What can hang from each mark
gimop: kimo roka
kimo: gimop
fotemi: kimo
kezu: sarav
roka: gimop sarav
vofa: fudo
sarav: fimer kezu nesalug vofa

Known rows, with every way that one mark hangs from another
{kezu {sarav nesalug vofa}}: [ 23.6   1.3  -7.2 -20.5   5.2   2.7  11.7   6.2  -4.6  -8.8  19.4  45.6
   5.7  12.4 -28.6   2.4 -22.7 -18.3  24.5   3.6  -8.9   1.7  -1.1   6.1
  -1.6]
{fotemi {kimo gimop}}: [-38.1  24.0 -33.0 -34.5  -6.6 -28.1   2.5  -0.2  16.0   3.7 -17.4 -27.5
  19.1   0.5  41.1 -10.4 -11.9  -9.1   7.3  -7.0 -30.6   3.3  18.0 -20.4
  -0.4]
{kezu {sarav fimer nesalug {vofa fudo}}}: [ 25.5  -6.3  -6.1 -14.4   5.6  11.8  17.3  10.0  -8.2  -9.3  22.2  31.6
   0.0   6.8 -37.0   7.7 -30.7  -8.4  17.4   1.3 -10.3  19.3  10.9   8.2
 -17.3]
{gimop kimo {roka {sarav nesalug vofa}}}: [ 31.2 -20.8   1.7  61.5  -3.1 -24.0 -10.0  -7.8  -0.1  -5.7 -33.4  11.9
 -19.6   3.4  13.8   8.6   2.6 -14.2 -11.1   2.3  24.2 -29.8 -23.3   4.2
  26.4]
{gimop kimo {roka sarav}}: [ 15.2 -17.9  -0.7  51.7  -8.9 -26.3 -10.9  -8.8  -1.3  -4.4 -31.2 -22.1
 -15.8  -0.8  24.3  12.8   7.2   3.2 -15.2  -0.8  19.2 -19.0 -12.7   0.8
  28.8]
{roka {gimop kimo} {sarav kezu}}: [-28.3  18.7  17.9  10.0  -8.0  -1.0  -6.6  -3.4  10.0  -1.3  38.0  11.3
   8.2  -2.7 -30.5 -21.7  36.5  24.3  -7.9  -1.3   5.4   4.9  -4.4   7.0
   2.9]
{sarav fimer kezu nesalug {vofa fudo}}: [ 17.0  -1.8  -6.0 -26.5  19.6  21.6   8.0  13.1  -8.0   9.3 -35.9  57.6
   1.1   1.0 -21.5   4.9   1.0 -14.6  14.3   0.9  14.9  -9.0  18.0  23.7
 -22.5]
{kezu sarav}: [ -0.1   5.1 -11.4 -28.4  -4.4  -1.3  12.1   4.8  -4.7  -6.7  21.3  -1.8
  11.0   6.9 -13.9   5.5 -13.5   5.9  18.2  -0.6 -15.1  17.8  12.2   1.4
   0.6]
{fotemi {kimo {gimop {roka sarav}}}}: [-32.3  12.2 -21.3 -12.9  -7.1 -27.9  -0.7  -3.0   9.3   3.1 -21.2 -16.3
   6.5   0.8  41.3  -6.3 -13.2 -12.3  -5.8  -6.8 -19.3   5.0  11.9 -21.6
   1.2]
{kimo {gimop {roka {sarav vofa}}}}: [  7.4  -2.5  -7.2   5.7  -2.1 -20.9  -6.7  -2.6  -3.3  -7.6   4.2 -41.2
  -1.4   2.7  22.3   3.7 -13.9   1.1 -12.2  -5.4   2.2  19.7  14.5 -28.7
   2.7]
{kezu {sarav fimer nesalug vofa}}: [ 13.5  -2.0  -4.0  -7.2   8.0  16.3  17.0   8.0  -6.5 -12.0  44.3  24.9
   3.2   2.8 -30.7   4.8 -24.5 -16.2  26.0   7.1 -11.7  14.5  -3.9   8.5
 -21.5]
{fotemi kimo}: [-36.2  16.1 -26.1 -39.4  -4.1  -9.8   5.5  -1.8  14.7   8.0 -40.0 -17.5
  15.2  -2.1  39.1 -10.6  -6.0  -8.6  12.6  -2.0 -26.7 -15.9   2.5  -1.7
   5.0]
{sarav fimer kezu}: [-32.0  13.7 -11.3 -30.8  11.0  20.1   7.1   8.2  -6.6   8.5  -6.4 -25.7
  12.9 -12.6  10.1   4.7  17.5   6.8  20.1   2.8   2.2   8.6  14.5  16.0
 -22.5]
{sarav kezu}: [-17.3  17.0 -14.5 -45.4   6.4   2.5  -0.2   6.5  -3.5  12.1 -41.7  14.1
  16.9   0.9  12.7   3.1  25.1   4.1  13.8  -1.2   6.7 -11.1  17.4  13.2
   5.0]
{roka sarav}: [  3.0 -11.4   2.6 -13.9 -10.8  18.8   0.3  -5.9   3.9   7.8   8.2  -7.7
   6.4  -4.1  -6.3  -3.4   2.9  21.1  -1.6  -0.6 -10.2  -3.8  -5.1   2.4
  14.8]
{roka gimop {sarav kezu}}: [-29.9  23.2  26.9 -20.1  -3.8  19.3  -2.0   1.1   4.1   5.7  38.1   5.6
   7.8  -2.7 -33.8 -20.9  28.7  27.0  -8.1  -0.7  -3.0  14.0   0.1   3.0
  -4.7]
{sarav nesalug vofa}: [ 31.9  -1.1  -7.3 -24.8  10.1  10.3   0.6   3.8   4.6   2.0 -22.6  23.3
   3.9   9.8   0.0  -2.2 -13.1 -20.7  17.0   5.1  -5.9 -30.6 -14.9   8.7
   5.6]
{fotemi {kimo {gimop {roka {sarav kezu}}}}}: [-37.9  18.4 -21.7 -13.9  -3.0 -29.1  -1.3  -1.2   7.3   4.2 -28.6   3.6
   7.2   1.2  35.3  -5.6  -2.9 -15.5  -1.9  -6.5 -12.1   3.0  16.0 -19.2
  -1.8]
{roka {sarav kezu nesalug}}: [  7.9  -4.3   9.1 -22.3  -3.5  18.1  -2.8   3.5   0.6  17.0  -7.4  84.0
   3.3   5.9 -22.1   7.5  17.8   6.9   3.6  -1.5   1.0 -17.7  -1.6  15.9
   6.5]
{roka gimop}: [-21.2  29.1  12.3 -32.6  -1.4   3.8  -2.4   3.8   9.4  -0.2  25.8 -79.2
  10.7   3.1   0.3 -13.5   6.5  25.1  -2.8   0.9 -23.3  13.1   0.8  -3.6
  -4.8]

Rows
[-16.2  10.5  19.1  17.2 -14.2  -0.3  -5.6  -7.7  15.0  -4.8  52.8 -31.7
   3.9  -3.7 -24.0 -21.7  17.8  31.7 -12.9  -1.1 -11.0   8.4 -12.1   0.0
   8.7] : {roka {gimop kimo} sarav}
[ -7.5  12.2  -0.3 -28.4  13.4  21.5   3.3  16.8  -3.4  18.3 -11.3  46.8
   2.8   1.9  -4.5  20.5  13.6  -6.5  22.2   3.4  -6.6  -8.2   7.7  24.9
 -26.9] : {sarav fimer kezu nesalug}
[ 20.8 -20.5   7.2  62.9  -5.3 -15.3  -8.9  -4.9  -1.2  -1.7 -16.8  -7.6
 -22.6  -0.4  17.8  21.8   2.2  -4.1 -12.1   1.9  11.9 -18.6 -19.5   8.5
  11.5] : {gimop kimo {roka {sarav fimer nesalug}}}
[  8.7   3.4  22.7  25.2  -5.2   4.6  -5.4  -5.6  14.9  -6.8  52.6  24.0
  -0.7   2.9 -37.5 -27.3  10.6   7.8  -5.8   3.8  -4.6  -7.3 -26.1   3.8
   4.9] : {roka {gimop kimo} {sarav nesalug vofa}}
[-22.6  12.2 -17.2 -11.5  -5.8 -27.7  -2.0   0.5  10.9   4.8 -25.0   6.6
   2.4   5.3  35.5   1.6 -15.9 -16.6  -5.2  -6.4 -22.8  -1.2   9.0 -18.9
  -2.0] : {fotemi {kimo {gimop {roka {sarav nesalug}}}}}
[ -1.0  -9.8  12.6  13.3   4.3  11.5  -2.4  -0.5 -14.0   3.7 -23.4 -15.2
 -14.8  -6.1  11.3  15.5   7.5   2.2 -11.5   2.3  15.6   1.8  -2.6   3.5
  -1.0] : {gimop {roka {sarav fimer kezu}}}
[  9.4   2.0  -2.2 -11.9   0.9  12.3  14.0  12.8  -5.2  -3.6  42.4  21.4
   1.0   8.3 -23.9  19.8 -19.9  -1.9  21.2   3.2 -25.9  18.8   5.9  10.4
 -20.7] : {kezu {sarav fimer nesalug}}
[-25.7  10.9 -14.3 -22.2  21.9  28.0  11.7   2.5  -8.4  -3.5  -3.9 -16.9
  13.7 -18.4   1.9 -16.8  10.5 -14.0  26.1   8.4  21.8   1.3   2.2  13.8
 -22.9] : {sarav fimer kezu vofa}
[-21.7  16.1  36.4  -7.3   0.7  33.2  -0.5   7.3   4.4   8.3  60.8  32.5
  -1.6  -1.9 -42.8  -8.1  22.0  19.3  -4.8   3.6 -13.2  16.7  -7.3  13.2
 -28.5] : {roka gimop {sarav fimer kezu nesalug}}
[-32.5  19.0 -26.1 -19.3  -2.9 -33.7  -0.7  -0.4  10.6   1.1 -32.7 -31.5
   7.5   3.1  49.1  -3.0 -15.1 -16.4  -1.9  -6.6 -22.5   2.8  15.5 -22.5
  -1.0] : {fotemi {kimo {gimop roka}}}
[ 25.4 -23.2  -2.8  52.0  -6.0 -27.4  -8.4 -10.8  -3.5  -8.7 -45.6 -15.7
 -16.8  -1.1  14.8   4.4   2.9  -2.0 -19.6  -2.0  28.6 -20.0  -8.5   1.1
  31.2] : {gimop kimo {roka {sarav {vofa fudo}}}}
[ 18.4  -4.6  -2.7   9.9  -1.6 -19.8  -6.9  -0.4  -2.6  -4.8   1.6 -22.1
  -4.2   7.9  17.3   8.9 -16.9  -3.1 -13.5  -5.1  -0.3  14.0  12.2 -24.9
   2.5] : {kimo {gimop {roka {sarav nesalug vofa}}}}
[  0.0   1.3  -6.0   0.3  -2.9 -23.4  -8.0   1.2  -5.4  -2.2  -4.3 -28.3
   0.8   5.4  19.7  11.9  -4.0   4.6 -13.9  -7.8   3.7  19.8  24.6 -23.4
   0.8] : {kimo {gimop {roka {sarav kezu}}}}
[ 10.9  -4.3   1.4   9.4  -3.6 -15.9  -6.8   2.6  -2.8  -1.9  17.0 -32.5
  -6.6   5.2  20.4  18.1 -14.4   4.3 -14.9  -4.6  -8.6  20.8  14.9 -23.0
  -8.1] : {kimo {gimop {roka {sarav fimer nesalug}}}}
[ 26.5 -16.9   7.7 -10.0  -2.6  24.6   1.1  -4.1   3.8   5.2   8.8  42.9
   1.4   2.8 -20.9  -8.6  -4.3  -2.4   3.1   3.2  -2.0 -19.4 -17.8   6.0
  12.4] : {roka {sarav nesalug vofa}}
[-10.2   6.7  14.8  21.0  -7.1   3.2  -2.8 -11.4  12.8 -12.1  53.3 -28.6
   5.7  -7.6 -31.1 -37.6  11.7  17.1  -7.6   2.7   3.6   3.4 -21.2  -2.7
   7.5] : {roka {gimop kimo} {sarav vofa}}
[ 15.5  -1.6 -15.2 -27.8   1.0  -2.0  15.0   2.8  -9.1 -12.8   3.0   4.8
   9.9   4.6 -26.1  -3.4 -22.3   1.5  14.2  -3.0  -1.2  17.8  19.4   0.0
   5.8] : {kezu {sarav {vofa fudo}}}
[-30.1  10.9 -22.6 -12.4  -3.1 -26.0   0.6  -4.9   9.4  -3.8 -26.4 -14.1
   6.1  -0.9  37.6 -12.4 -16.4 -19.4  -1.5  -4.9 -12.8   1.9   7.3 -23.3
   0.1] : {fotemi {kimo {gimop {roka {sarav vofa}}}}}
[-26.7   8.7  21.6  28.5 -11.6  11.8  -0.6  -5.8  12.1  -5.2  76.5 -53.2
   0.6 -13.7 -24.3 -18.6  13.3  33.2  -8.7   2.9 -12.3  21.2 -15.8   2.0
 -12.4] : {roka {gimop kimo} {sarav fimer}}
[  2.1  -4.5  -5.4  14.4  -1.0 -13.8  -3.7  -2.3  -4.7  -9.1  15.7 -56.6
  -1.2  -1.6  21.0   4.1 -17.5   1.2 -12.6  -3.2   1.6  25.9  14.0 -27.2
  -6.4] : {kimo {gimop {roka {sarav fimer vofa}}}}
[ -3.8  -4.9  -1.0 -18.2   2.9  23.7   2.4  -6.2  -2.0   3.5  -5.5  38.0
  11.4  -7.5 -20.1 -18.0  16.0   1.5   7.3   2.1  20.5  -8.9  -4.4   9.0
  10.8] : {roka {sarav kezu vofa}}
[  7.2 -16.9   1.7  61.2  -6.9 -18.2  -7.1  -8.1  -2.9  -5.5 -13.7 -41.4
 -18.4  -7.3  23.6  14.5   3.8   2.8 -14.5   1.8  15.5  -9.2 -15.2   2.8
  15.7] : {gimop kimo {roka {sarav fimer}}}
[  1.8  10.7  35.6 -11.7  -8.1  19.6  -4.7   2.4  11.2   7.1  52.4  14.3
  -1.9   8.6 -35.7  -9.1   8.3  23.0 -11.9   0.6 -24.8   4.4 -12.2   1.4
  -3.7] : {roka gimop {sarav nesalug}}
[ -1.9 -13.1   1.5  58.1  -2.7 -17.9  -7.2  -5.8  -6.3  -3.4 -26.3 -10.1
 -16.1  -7.6  18.6  13.8  17.7  -1.9  -9.3   1.2  27.3 -10.8  -9.6   9.1
  13.5] : {gimop kimo {roka {sarav fimer kezu}}}
[ 20.5 -10.2  14.6   9.2   8.5   5.9  -6.6   0.0 -12.0   4.9 -38.7  37.5
 -16.2   5.1   1.5  11.5   6.4 -16.0  -8.8   2.9  23.1 -19.9  -9.9   5.0
   9.7] : {gimop {roka {sarav kezu nesalug vofa}}}
[ 16.7  -3.1  -0.4   5.4  -5.0 -21.6  -8.9   1.9  -1.9   0.1   2.8 -21.1
  -4.9  10.1  19.4  16.3 -12.8   2.9 -16.5  -7.2  -7.4  14.5  16.0 -25.2
   1.9] : {kimo {gimop {roka {sarav nesalug}}}}
[ 26.9 -17.8   5.2  55.7  -8.5 -26.6 -12.3  -5.3   0.7  -0.4 -33.8   8.1
 -20.1   6.2  15.9  19.7   5.2  -3.8 -14.5  -0.9  14.4 -27.6 -17.2   5.9
  25.9] : {gimop kimo {roka {sarav nesalug}}}
[ -0.4 -11.8  11.8  15.0  10.2  13.9  -1.0  -2.9 -14.5  -1.4 -22.9 -11.7
 -14.7  -8.1   6.8   4.8   4.0  -8.7  -7.5   4.9  25.7  -0.9  -9.0   1.5
  -1.2] : {gimop {roka {sarav fimer kezu vofa}}}
[ 12.6 -20.2  -1.4  68.6  -1.3 -14.9  -5.1 -10.7  -3.7 -11.6 -14.4 -38.1
 -17.3 -11.4  19.3   2.9   0.0  -6.9 -13.1   4.6  24.6 -12.1 -22.0   2.3
  13.4] : {gimop kimo {roka {sarav fimer vofa}}}
[ 15.2  10.1  -9.1 -34.7  19.1   9.4  -0.8   8.5  -2.0   8.5 -42.1  81.9
   9.2  10.5 -12.6  -4.8  12.4 -30.1  24.6   4.5  16.8 -34.2  -1.3  20.2
  -0.8] : {sarav kezu nesalug vofa}
[ 18.4 -20.2  -0.6 -18.5  -5.7  17.7   3.6  -8.4   0.2   2.5  -9.2   6.1
   5.7  -5.0 -18.9 -15.0  -6.8  16.2  -6.8  -3.1   5.9  -4.7   2.3   0.1
  20.2] : {roka {sarav {vofa fudo}}}
[  4.3 -10.2   7.7  -5.4   7.4  35.7   5.0   0.4  -3.7   8.1  17.4  63.8
   1.9  -7.4 -30.5  -5.7   8.9  -7.3  11.8   5.6  10.7  -8.9 -11.6  16.2
 -12.2] : {roka {sarav fimer kezu nesalug vofa}}
[ 17.6  -4.5  -2.2  -9.5  13.9  29.2   8.2   5.5   1.7  -0.2  13.6 -10.7
  -0.8  -2.9  -2.0  -0.2 -19.4 -18.4  19.6  10.1  -9.6  -9.6 -18.5  10.7
 -21.8] : {sarav fimer nesalug vofa}
[ 18.0  -8.8  17.1   2.7   3.2   3.1  -8.0   3.1 -11.0  10.7 -41.9  34.7
 -18.9   8.2   7.9  21.5   8.7  -5.2 -11.7   0.0  13.2 -16.5  -3.9   6.0
   9.0] : {gimop {roka {sarav kezu nesalug}}}
[  7.1  -3.0 -13.2 -17.3   4.2  10.9  19.8   4.2 -11.5 -15.3  25.4 -17.2
   6.7  -4.3 -27.1  -1.1 -25.8   1.9  16.3   0.1  -3.7  30.2  16.9   2.7
 -13.6] : {kezu {sarav fimer {vofa fudo}}}
[-18.5  -4.0   3.7 -13.7  -1.6  31.2   4.9  -0.3  -4.0   9.0  18.9  14.4
   7.1 -13.1 -14.1  -2.5  16.9  18.0   6.0   1.2   3.6   6.7   0.7  12.5
  -9.0] : {roka {sarav fimer kezu}}
[ -3.8   1.8  -3.7   8.0  -1.3 -16.9  -5.0   2.1  -6.3  -3.2   8.3 -38.1
  -0.6   0.5  19.8  11.5  -4.2   5.1 -14.0  -5.9   2.3  25.9  23.1 -23.8
  -9.8] : {kimo {gimop {roka {sarav fimer kezu}}}}
